What can hang from each mark
voge: bitap zesuzin
niro: zesuzin
zesuzin: fakug mamegud
lariz: bitap
bitap: lariz voge
fakug: bubuz lariz
bubuz: niro voge

Each row was made from one small tree. Brackets hold a mark, then the marks that hang from it, in alphabetical order. Every link used is in the known rows. Write each row's tree.
Known rows
{bubuz niro}: [ 0.319  2.033  0.388  1.141 -0.526 -0.368 -0.532  1.904 -3.872 -0.364
 -2.117 -0.787 -0.985 -0.107  0.798  0.173]
{bubuz voge}: [ 0.409  1.007  2.880  1.090 -0.878 -0.507 -1.422  0.207 -0.604 -0.309
 -0.045  0.412 -1.308 -0.401  1.095 -0.155]
{bitap lariz {voge {zesuzin mamegud}}}: [ 1.603 -3.494  1.749  2.134 -2.560  0.140  1.595  0.406  3.072  2.160
  1.314 -0.621 -0.617  0.237  0.631 -0.367]
{zesuzin mamegud}: [-0.102  2.473 -0.200  2.117 -1.524 -1.278  0.585 -0.216  2.057 -0.161
  0.544 -0.695  0.255  0.773 -0.807 -0.205]
{voge bitap {zesuzin mamegud}}: [ 1.075  0.101 -1.159  0.278 -0.361 -2.972  1.558  0.054 -0.857 -0.031
  0.897 -1.459  1.022  1.015 -0.888  0.044]
{zesuzin {fakug {bubuz niro} {lariz bitap}} mamegud}: [ 1.127  6.753 -1.023  4.186  1.218 -2.060 -0.028 -1.999  4.922 -0.065
  0.103 -0.801 -0.472  1.411  0.232  0.769]
{niro {zesuzin {fakug lariz} mamegud}}: [ 1.943  3.061  0.220  2.981 -2.146 -1.150 -0.130 -1.081  6.686  2.503
  1.517 -0.960  1.051  0.468 -0.266  0.127]
{bitap lariz {voge {zesuzin {fakug bubuz} mamegud}}}: [ 2.486 -0.913  0.765  2.299 -2.872 -0.630  1.970 -1.545  6.192  1.749
  0.749 -1.295 -0.373  0.880  0.563  0.463]
{voge {bitap lariz} {zesuzin mamegud}}: [ 1.531 -2.039 -1.202  0.916 -0.229 -2.188  1.838 -0.447  1.665  0.945
  2.259 -1.403  0.355  0.540 -0.224 -0.265]
{zesuzin {fakug {bubuz niro {voge bitap}} lariz} mamegud}: [ 2.206  6.992 -0.818  5.586 -0.559 -2.865 -0.634 -1.270  3.155 -0.613
  0.374 -1.453 -1.289  0.508  0.941  0.545]
{lariz {bitap {voge {zesuzin fakug mamegud}}}}: [ 0.571  0.789  1.942  1.396  0.307 -1.912  0.493  0.332  2.576  0.968
  0.213 -0.620 -0.015  1.074 -0.282  0.289]
{lariz {bitap {voge {zesuzin {fakug bubuz} mamegud}}}}: [ 1.049  1.487  1.769  1.374  0.446 -2.343  1.174 -1.044  3.454  0.379
 -0.513 -0.636  0.111  2.012  0.184  0.858]
{voge {bitap lariz} {zesuzin fakug}}: [ 2.100 -2.224 -1.768 -0.649  0.654 -1.441  0.904 -0.869  2.535  1.314
  1.958 -1.616  0.299 -0.453 -0.045  0.193]
{voge {bitap lariz} {zesuzin {fakug bubuz}}}: [ 2.634 -1.439 -2.058 -0.744  0.784 -1.841  1.669 -2.410  3.343  0.642
  1.161 -1.593  0.415  0.575  0.466  0.835]
{zesuzin {fakug lariz}}: [ 1.041  1.647 -1.829  1.204  0.490  0.814 -0.780 -1.576  4.778  1.333
  1.852 -0.047  0.107 -0.943 -0.435  0.084]
{zesuzin {fakug bubuz {lariz {bitap voge}}} mamegud}: [ 1.084  3.730 -0.505  4.379  1.278 -1.374  0.525 -2.464  7.798  0.634
  1.662 -0.146 -0.156  1.376  0.087  0.573]
{bubuz niro {voge {bitap lariz} {zesuzin fakug mamegud}}}: [ 2.570  3.143  1.483  3.366 -2.111 -3.243 -0.624  1.218 -0.571  0.339
 -0.009 -2.385 -1.845 -0.302  1.251  0.026]

Write each row's tree
[ 1.709  3.575  2.372  5.026 -0.641 -1.672 -0.758  1.880  2.195  2.105
 -0.674 -1.100 -0.694  0.714  1.250  0.279] => {bubuz {niro {zesuzin {fakug {lariz {bitap voge}}} mamegud}}}
[ 2.329 -0.121  3.572  3.439 -0.573 -2.221 -1.269  2.645 -2.847  0.915
 -0.735 -1.190 -2.115 -0.345  3.281 -0.091] => {bubuz {niro zesuzin} {voge {bitap lariz}}}
[ 1.529  3.617  3.863  2.073 -3.613 -2.173 -0.914  1.619 -4.049 -0.114
 -2.251 -1.112 -1.510  0.392  1.164  0.095] => {bubuz niro {voge {zesuzin mamegud}}}
[ 2.876  4.088  0.811  4.182 -1.106 -3.105 -0.106 -2.015  6.160  1.158
  1.321 -1.105  0.333  1.210  1.093  0.605] => {niro {zesuzin {fakug {bubuz {voge bitap}} lariz} mamegud}}
[ 1.874  2.778  1.819  3.042  0.091 -0.027 -1.193 -1.028 -0.806 -0.254
 -1.125  0.736 -1.972  0.097  2.630  0.504] => {fakug {bubuz niro voge} lariz}
[ 1.580  8.209  1.271  4.275 -3.110 -2.946 -0.551 -0.800  2.393 -1.242
 -2.018 -1.939 -1.338  1.156  0.704  0.833] => {zesuzin {fakug {bubuz niro voge}} mamegud}
[ 2.642  3.965  2.602  5.440 -2.302 -3.554 -1.135  1.997  1.116  0.957
 -0.117 -2.504 -1.782 -0.023  2.167  0.000] => {bubuz {niro {zesuzin fakug mamegud}} {voge {bitap lariz}}}
[ 2.123  5.041  1.481  2.837 -2.233 -3.931 -0.904  1.688 -2.880 -0.455
 -1.305 -2.461 -1.216  0.128  0.647  0.317] => {bubuz niro {voge bitap {zesuzin fakug mamegud}}}
[ 1.660  1.212  1.647  3.184  1.469 -1.098  0.835 -0.526  0.387  0.751
 -0.881  0.334 -0.881  1.754  1.697  0.671] => {fakug {bubuz niro} {lariz {bitap {voge {zesuzin mamegud}}}}}
[ 1.165  1.232 -0.297  2.309  2.799 -0.091 -0.063 -2.296  5.809  0.797
  1.082  0.525 -0.429  0.593  0.860  0.764] => {zesuzin {fakug bubuz {lariz {bitap voge}}}}
[ 2.097  2.922  1.924  1.815 -2.622 -1.094 -1.024 -1.579  3.733  1.339
  1.400 -0.359 -0.395 -0.299 -0.070 -0.021] => {bubuz {voge {zesuzin {fakug lariz} mamegud}}}
[ 1.362  2.837 -0.275 -0.024 -2.947 -1.814  0.746 -1.159  3.043  0.883
  0.116 -1.660  1.027  0.713 -1.491  0.380] => {voge {zesuzin fakug mamegud}}
[ 1.781  2.196  1.784  1.056 -1.323 -1.489  0.512  0.241 -1.774 -0.001
 -3.417 -0.871 -0.150  1.744  2.073  1.108] => {fakug {bubuz {niro zesuzin}}}
[ 1.703 -5.596  1.904  0.445 -1.292  1.156  1.111  0.527  1.434  2.355
  0.886  0.003 -0.825 -0.430  1.246 -0.196] => {bitap lariz {voge zesuzin}}
[ 1.612  3.313  1.725  3.399  1.702 -1.859  0.215 -1.011  2.002  0.885
 -0.802  0.177 -0.213  2.177  1.915  0.766] => {fakug {bubuz {niro {zesuzin mamegud}}} {lariz bitap}}
[ 2.732  0.527  1.039  3.237 -3.388 -0.868  1.557 -0.127  3.407  1.453
 -0.810 -1.895 -1.113  0.843  1.167  0.592] => {bitap lariz {voge {zesuzin {fakug {bubuz niro}} mamegud}}}
[ 0.284 -2.815  2.881 -0.387  1.799 -0.733  0.393  0.916 -0.970  0.954
 -0.318  0.553 -0.305  0.787  0.774  0.209] => {lariz {bitap {voge zesuzin}}}
[ 2.033 -1.559  0.904  2.395 -3.045 -0.168  1.268 -0.133  5.394  2.374
  1.469 -1.360 -0.498 -0.054  0.081 -0.101] => {bitap lariz {voge {zesuzin fakug mamegud}}}
